Known rows, with every way that one mark hangs from another:
vodigi[fabib[binad] ponar[bukam fonu vanarav]]: [-33.6 -17.0  14.9  23.0  -1.3  -6.1 -11.3 -23.0  12.1  16.0  19.6  -5.4
 -16.7  -3.8  -7.5 -29.3 -18.6 -13.7   3.8   9.2  -8.0   7.3  26.4]
tegidi[ninug zefepi]: [ -3.2   5.8  -1.5  -8.7  19.9   0.3  -1.6  80.8  -9.1  34.3  33.8  17.4
 -11.9  -8.2   9.6 -16.8 -25.0   0.8 -20.3 -26.0  29.2 -34.7 -37.5]
ponar[bukam vanarav[zefepi]]: [ -7.8   7.0  19.6  13.3 -17.3  -5.2 -37.1 -15.3 -14.4 -10.4   4.2  24.7
  -6.7   5.7 -16.0  -7.4   3.7   4.6   3.8 -11.0   7.7  -3.6  28.4]
fonu[ponar[bukam vanarav]]: [-12.7  -7.6   8.4  26.7  -9.6   5.8 -13.9 -18.8 -32.4 -21.4  16.4   9.0
  -2.5  11.3 -25.9 -18.3  -4.6 -19.4  13.0  -6.2  12.7 -17.9   0.9]
vodigi[ponar[bukam[fabib] fonu vanarav[zefepi]]]: [ -9.9  17.2  11.4  16.7 -24.6  -8.6 -56.3 -28.0 -22.8  22.3  -4.8   4.1
   2.9  -1.9   5.8 -24.0   7.9 -13.0  -9.0  12.5  -7.2  36.5  32.9]
fonu[ponar[bukam[fabib[vodigi]] vanarav[zefepi]]]: [ 10.2  -9.3  -8.8  46.6 -20.9  26.6 -15.0 -17.0 -29.5 -35.8 -10.1  -7.3
  22.8  11.1  -6.0  15.8  13.9 -23.6  13.3   9.4 -10.5   6.2   2.0]
ponar[bukam[fabib] fonu vanarav[zefepi]]: [ -7.8  25.6  17.7  18.5 -17.6 -17.3 -34.3 -21.0  -6.2   9.6 -21.9   6.9
  -3.7 -14.9  -5.9  -9.5   0.8   8.7 -18.1  10.2  14.3  14.0  30.3]
bukam[fabib ponar]: [ 18.2  -4.3 -17.9 -27.3  13.5 -13.6  15.3  22.5 -19.6  35.3 -37.7   0.2
   7.4  16.1  17.0  -8.7  22.8 -10.9 -17.4  -4.7   0.9   3.4 -35.1]
vanarav[ponar zefepi]: [  4.4   6.2   7.1 -19.8   9.5  12.4 -30.5  -3.9  12.5 -40.0   1.9  -2.9
  -7.4  18.5   8.7  16.3  18.7  15.4  20.7 -17.4  -5.4  -2.4   9.9]
fonu[ponar[bukam[fabib[binad]] vanarav]]: [ 17.6  -1.6  -9.9  28.8 -28.4   5.9  15.9 -11.1  -7.2  -4.1   9.0 -11.4
  11.0 -13.9  -5.8   8.0   6.4  -9.8   3.5  -1.2 -15.7 -16.4 -21.0]
vodigi[fabib ponar]: [-25.9 -21.2  -5.6  -6.3  19.2   5.3 -26.0   8.1 -17.1  14.7   6.2  -0.3
 -24.2  39.8  18.5 -24.4   3.6 -28.0  16.0  -6.0 -12.5   7.1  -1.4]
tegidi[ninug]: [  0.7  -5.6  -2.1 -12.6  20.0  -3.3  11.1  58.7  -7.2  13.0  12.0  17.5
 -10.9  15.8   0.6  -6.6 -17.1  -6.0 -14.6 -24.1  16.5 -28.0 -30.7]
ninug[binad tegidi[zefepi]]: [ -3.1   7.7  -5.9 -31.4  -9.8   4.9  -4.6  47.7 -30.5  24.4  37.8   9.1
  -3.6 -12.8  14.0   9.9 -26.5 -10.6 -21.3   2.8  15.0 -48.4   4.5]
ninug[binad tegidi[zefepi[vanarav]]]: [  4.6   6.8   2.2 -28.4 -19.5   0.4   6.5  31.8 -38.9  15.4  36.1  11.5
 -22.7 -19.8   8.9  16.5 -22.2   1.4   8.3   5.7  32.4 -44.2 -12.3]
vanarav[ponar]: [ -4.2   4.7   0.7 -29.6  21.1  -0.1  -4.5  -1.5  16.3 -29.5  11.0   0.2
  -6.2  21.2  -7.4   5.9   3.9   7.1  10.0 -16.5  -1.1 -14.3  -5.5]
zefepi[vanarav[ponar[bukam[fabib[binad vodigi]]]]]: [ 14.5   2.4  -7.2   0.5  -5.4   6.0  69.3 -30.2  33.1 -28.5  13.0 -16.2
   9.4  -5.3  -5.8  44.6   9.5  24.4  23.7   4.9 -25.1   0.5 -33.7]
ponar[bukam fonu]: [-35.7  15.6  17.2  -1.6  19.5 -16.6   4.5  -2.5  -8.8  16.8  -3.2  15.3
 -16.8   5.1 -11.0 -27.7 -18.3  11.8 -15.8   4.5  25.7  -1.6  19.0]
bukam[fabib[binad] ponar]: [ 35.2 -11.4 -27.0 -24.6   6.6  -7.3  37.9  30.7   4.0  36.1 -33.0  -6.4
  13.4  -3.8  20.3  10.9  23.6   3.8 -16.1  -8.3 -13.6  -4.4 -40.4]
vanarav[zefepi]: [  6.2   1.4   3.7  -9.2   5.5   7.6 -32.4  22.6 -14.5 -10.0 -11.4  16.1
 -11.6  18.3  10.2   4.5  12.1  10.7   9.1 -14.9   5.8  -7.8   7.4]
vodigi[ponar[bukam[fabib]]]: [-14.4  16.1  -8.9  -7.5 -11.2  -6.9  -7.4  -5.7 -29.5  45.9  10.9   4.7
  -0.7  20.5  19.6 -23.4  11.5 -24.7 -10.7   4.3 -27.0  21.8  -8.6]
vodigi[fabib ponar[fonu vanarav[zefepi]]]: [-22.0 -18.8  14.6  17.6   7.2   4.6 -75.9 -11.1  -6.7  -9.7 -12.8  -0.2
 -22.9  12.2   5.4 -27.0  -0.5 -19.0  18.6   4.3   8.1  20.6  38.8]
vanarav[ponar[bukam[fabib[vodigi]] fonu] zefepi]: [-14.7  20.3   3.4   5.7   9.6   8.6   5.1 -27.1  19.9 -23.9 -20.6 -19.5
  10.0   2.2   6.7  18.2   7.1  11.9  -5.3  18.2 -11.4  25.5  22.2]
bukam[fabib[binad] ponar[vanarav]]: [ 43.1 -13.5 -20.6 -14.4  -8.8 -12.4  19.9  18.3   7.7  18.6 -25.1   0.2
  24.1  -8.5  -2.8  10.7  15.1  -4.0 -13.5 -10.6  -6.2 -10.4 -34.1]
zefepi[vanarav[ponar[bukam]]]: [-19.6  12.8  21.3 -13.5   0.3  -9.7  24.0 -41.2   2.6 -21.4  24.9   4.2
 -26.6  10.0 -14.8   0.4   6.8  21.7  31.3  -5.7  10.6  -0.6 -11.8]
tegidi[ninug[binad] zefepi[vanarav[ponar[bukam]]]]: [-15.2  11.3  17.3 -12.4 -15.5   3.4  50.0  11.9   0.6   3.8  72.2   4.3
 -32.0 -32.2   7.6  -9.3 -19.0   9.2   8.0  -6.6  25.6 -15.8 -24.6]
bukam[ponar[fonu vanarav]]: [  2.0 -12.9   5.3 -13.1  19.8 -19.0 -13.2   4.3 -12.0   1.5 -32.4  14.2
   5.9   5.3 -26.0 -30.7  -6.3  -4.7 -11.8  -5.2  39.8  -4.4   4.9]
ponar[bukam vanarav]: [-16.7   6.6  16.5   3.9  -7.5 -16.1  -9.2 -12.2 -13.2  -0.5  15.7  27.3
  -4.7  13.2 -31.1 -16.3 -13.3  -4.0  -6.3  -8.6  14.1 -15.0  11.5]

Rows:
[ -0.2   9.9  -0.2  10.5 -19.5 -13.3  -5.5 -16.3   4.2  29.3  11.8  -1.4
  10.4 -15.3  -4.2 -13.3  -6.5  -9.0 -17.0   8.5 -18.2  15.4   9.2]
vodigi[ponar[bukam[fabib[binad]] fonu vanarav]]
[  8.0   0.3   4.0 -23.8  -5.9   9.2  36.9  36.4   6.7 -11.0  59.2   2.8
 -27.3 -29.0  10.6   2.1 -17.6   8.3  15.1 -13.8  31.7 -25.2 -35.7]
tegidi[ninug[binad] zefepi[vanarav[ponar]]]
[  3.0 -22.6 -21.8  -1.3  28.6  21.5  12.1  31.6   9.5  -9.6   3.4  -0.4
  20.6  16.3  -2.3   4.9 -16.1  -8.4   4.2  -0.2 -14.5   0.6   4.3]
fabib[binad vodigi[ponar[fonu]]]
[-19.7  17.3  16.6  -7.2  -2.4   6.2 -14.6 -28.0   8.6 -21.9  12.7   1.1
 -12.9  11.5   5.6   4.9  17.5  16.5  12.4  -8.0 -11.9   6.7  21.5]
vanarav[ponar[bukam] zefepi]
[ -6.7 -27.5  -9.8  -4.2  12.2  13.0  -4.4  17.8   9.2  13.5  14.3  -8.5
 -16.2  20.0  22.7  -6.7   4.8 -15.4  16.7 -10.0 -28.2  -3.0  -9.0]
vodigi[fabib[binad] ponar]
[-11.5 -26.1   2.2  11.0  11.1  -0.2 -25.5  -0.2  18.7  -1.2   7.0  -7.3
 -13.1   3.0  -3.8 -18.4 -16.4 -13.7  11.9   1.0  -3.0  -0.7  15.9]
vodigi[fabib[binad] ponar[fonu vanarav]]
[  9.1   4.3 -15.6  -4.8   3.7  12.4  56.2  -9.1  40.0 -18.8  12.1 -19.5
  24.7   3.5  -0.2  38.4   4.9  10.2  -3.7   3.4 -41.7  -2.4 -17.2]
vanarav[ponar[bukam[fabib[binad vodigi]]]]
[ 27.0  -0.2  -5.1  38.0 -41.7  17.3 -11.8 -13.9 -11.3 -12.4  -0.5 -15.1
   6.3 -21.2   6.9  19.8  21.3  -3.4  12.2  -2.5 -23.9  -5.3  -4.6]
fonu[ponar[bukam[fabib[binad]] vanarav[zefepi]]]
[-10.6 -15.6  -1.9  21.1   1.4   8.4   4.1  -7.6   7.5 -11.8  23.6  10.1
  25.5   7.5 -30.3  -7.9 -24.8 -14.3  -1.2   6.2 -12.8   4.5  21.9]
fabib[binad vodigi[ponar[bukam fonu vanarav]]]
[ 24.3  -2.5  -8.3  26.1 -24.7  11.1  10.3  -0.6  14.9 -14.5  -6.9   2.5
  30.8  -4.8  -7.5  36.9   5.8   5.4  -4.0   0.4 -28.9  -1.9   4.2]
ponar[bukam[fabib[binad vodigi]] vanarav[zefepi]]
[  7.5   6.8   2.8  35.0 -32.5  11.3 -33.2 -21.7 -32.0 -11.8  -5.3  -4.5
   0.3  -4.1   3.2  -0.1  22.8 -15.9  12.6   4.0  -4.0   4.6   2.9]
fonu[ponar[bukam[fabib] vanarav[zefepi]]]
[ -5.0   9.3   6.3  27.3  -6.1  -0.4 -17.1 -16.1  -1.2 -13.1 -25.7   6.1
  16.3  -0.2 -15.0   6.4  -6.3  -0.4 -15.2  16.8   6.5  16.3  28.8]
ponar[bukam[fabib[vodigi]] fonu vanarav[zefepi]]
[ 29.5 -17.6 -38.5  -5.7   5.5  21.9  19.6  34.8   4.7   5.5   2.7  -8.3
  30.7  22.4  18.8  24.8   6.6 -20.1  -1.3  -3.4 -45.4   4.9 -27.1]
bukam[fabib[binad vodigi[ponar]]]
[-31.2  18.6  29.9  -8.6  13.8 -16.1  19.0 -48.6   8.3 -21.7   9.9  -0.7
 -31.6  -4.7 -19.9 -10.6  -7.4  29.0  23.7   4.9  30.5   6.4   4.7]
zefepi[vanarav[ponar[bukam fonu]]]
[ 53.7 -30.1 -26.8   5.0  -7.0  12.7  10.5  21.5  12.6 -13.9 -39.9  -3.9
  42.5  -1.9   2.0  36.5  24.1  -4.4  -1.6  -5.7 -20.7   1.9 -18.8]
bukam[fabib[binad vodigi] ponar[vanarav[zefepi]]]
[ 33.0 -25.3 -25.3  -1.1  14.8  -4.1  34.4  19.0  17.4  -3.5 -41.3  -7.2
  41.6  -9.6 -15.8  14.7  -5.4  -4.5 -19.5   5.8   4.2  -3.7 -18.3]
bukam[fabib[binad vodigi] ponar[fonu vanarav]]
[  9.8  -3.9   1.6 -13.7  -8.6   4.0  35.5  62.1 -20.9  18.8  48.9  19.6
 -31.9 -27.1  13.7  -7.9 -24.2   3.2   3.2 -13.5  42.3 -28.1 -36.3]
tegidi[ninug[binad] zefepi[vanarav]]
[  5.3  14.3  -7.8  -3.5 -10.5  -8.5  35.7  10.4   9.2  33.4   2.2  -0.2
   0.7  -7.7  13.6  11.7   4.0  11.4 -19.2  -0.6 -24.0  -9.5 -18.1]
ponar[bukam[fabib[binad]]]
[-17.3  30.5  18.5 -10.3   0.8 -21.7  24.3 -49.4  10.3  -1.9  -3.2 -12.5
 -24.9 -13.3  -4.2  -1.1   4.5  24.9  11.1  15.0  17.7  17.5 -10.3]
zefepi[vanarav[ponar[bukam[fabib] fonu]]]
[-16.3  35.0  15.9  -3.8  -2.0  -5.6 -12.9 -34.4  16.7  -1.4 -16.4 -17.7
 -11.3 -10.5  16.6   2.4  13.7  21.2  -8.8  11.4  -3.8  24.3  23.5]
vanarav[ponar[bukam[fabib] fonu] zefepi]
[-38.6  19.9  21.5 -12.6  20.8 -11.9   6.7 -29.4  15.3 -12.0   8.2  -2.3
 -16.4   4.0 -12.8 -16.9 -11.1  17.2  -5.3   4.4  13.9   0.9  22.3]
vanarav[ponar[bukam fonu]]
[ 39.5  -9.2  -7.2  -0.7  -7.9  -7.9  -9.1   9.8  13.5  11.6 -49.3  -7.3
  14.9 -27.5   6.8  10.4  18.3  12.3 -13.5  -0.8   5.0   6.4  -1.3]
bukam[fabib[binad] ponar[fonu vanarav[zefepi]]]
[  2.6   2.3  17.3   5.7   3.2  -4.3 -55.4   2.2  -4.3 -24.5 -19.0  16.8
  -5.6  -2.0 -18.8  -6.0  -9.3  10.3   0.7  -7.6  32.3  -5.3  33.3]
ponar[fonu vanarav[zefepi]]
[ -8.6  26.5   2.9 -10.7   4.0 -12.4  35.9 -22.8  44.1   6.4   2.2 -23.7
  -1.4 -24.2   7.5  10.9  -1.7  25.6 -14.9   7.3 -16.5   2.7   1.1]
vanarav[ponar[bukam[fabib[binad]] fonu]]
[ 21.7  -1.1   0.7  -4.8  -2.6 -14.9 -33.7  -0.4 -11.2  13.2 -55.8   0.6
   9.3  -9.5   3.2 -10.7  18.1  -0.4 -15.5   4.4  21.8  16.8   7.2]
bukam[fabib ponar[fonu vanarav[zefepi]]]
[ -4.5 -26.4   8.6  19.5  -0.7  11.9 -52.3  -2.6  14.3  -9.9  -3.5  -9.0
 -15.1  -4.8   9.7  -8.6  -1.7  -6.3  21.4  -0.5  -8.8   9.7  31.0]
vodigi[fabib[binad] ponar[fonu vanarav[zefepi]]]
[ 13.6  -7.8 -13.5  15.4  -1.6  13.9 -52.0   2.0 -10.8 -18.0 -21.7   1.0
  26.9  15.8  -0.9   3.4   1.9 -24.2   1.0   9.8  -7.6  28.3  20.6]
bukam[fabib[vodigi[ponar[fonu vanarav[zefepi]]]]]
[-14.9  15.2   7.2   1.9  14.5  -6.2  43.2 -41.0  17.2 -25.8  -7.1 -13.9
  -3.4   2.4 -13.1  14.6  -2.1  15.9  12.8  21.8   9.7  19.4  -9.6]
zefepi[vanarav[ponar[bukam[fabib[vodigi]] fonu]]]
[ 24.6 -19.6 -29.1  -8.1  29.4   3.2  54.7  33.6  18.7  15.0 -47.4 -13.9
  30.5  -4.3   6.1  16.1   3.4   2.0 -20.6   8.7  -5.4   2.9 -25.8]
bukam[fabib[binad vodigi] ponar[fonu]]
[ 23.3  -7.2 -18.7 -19.8  16.6 -13.1  34.4  27.2  14.1  37.0 -45.9 -12.0
   9.6 -17.2  17.3  -1.7  10.5  10.4 -26.1   2.1   4.1   1.7 -25.1]
bukam[fabib[binad] ponar[fonu]]
[ 14.7 -12.0 -31.1  -1.0  17.8  14.6  16.1  29.5  10.7   7.9  -8.7 -13.0
  26.9   7.0  14.1  12.8  -7.4 -12.5  -8.8   8.6 -27.9  10.9 -10.3]
bukam[fabib[binad vodigi[ponar[fonu]]]]
[-18.1 -13.1  -9.4  11.8  18.0  14.9  23.7   7.2   4.3   5.1  14.5   2.7
  16.8  11.9  -4.4  -7.5 -19.6  -6.6  -3.0   9.0 -21.1   8.7  14.2]
fabib[binad vodigi[ponar[bukam fonu]]]
[-39.2 -15.8  13.4  16.2  -6.2  -6.6 -31.4 -25.7 -17.6  13.1  21.1   9.2
 -18.1  28.0  -7.9 -38.4  -5.7 -33.4  10.2   2.6 -10.2  10.8  16.8]
vodigi[fabib ponar[bukam vanarav]]
[-31.4  22.2  25.9  -2.4   9.7  -0.4 -18.2 -33.4  14.5 -20.5  -0.2  -4.7
 -16.2  -2.7   0.9  -6.7   3.7  25.2   4.0   2.5   6.4  12.6  39.2]
vanarav[ponar[bukam fonu] zefepi]
[ 19.4 -18.8   1.4  -7.9  -0.3  -3.1 -34.8   7.5 -19.0  -8.8 -28.9  18.9
   7.9  11.3  -9.8  -7.6  20.4  -4.7   5.7 -17.4  16.2  -0.6   3.9]
bukam[ponar[vanarav[zefepi]]]
[-18.8  22.8  17.4 -26.5 -26.0  -1.2  24.6 -19.5 -17.7   2.1  63.0  -4.1
 -23.2 -28.0   0.7  16.8 -16.5  10.0   9.9  15.0  15.2 -31.0   0.1]
ninug[binad tegidi[zefepi[vanarav[ponar[bukam]]]]]
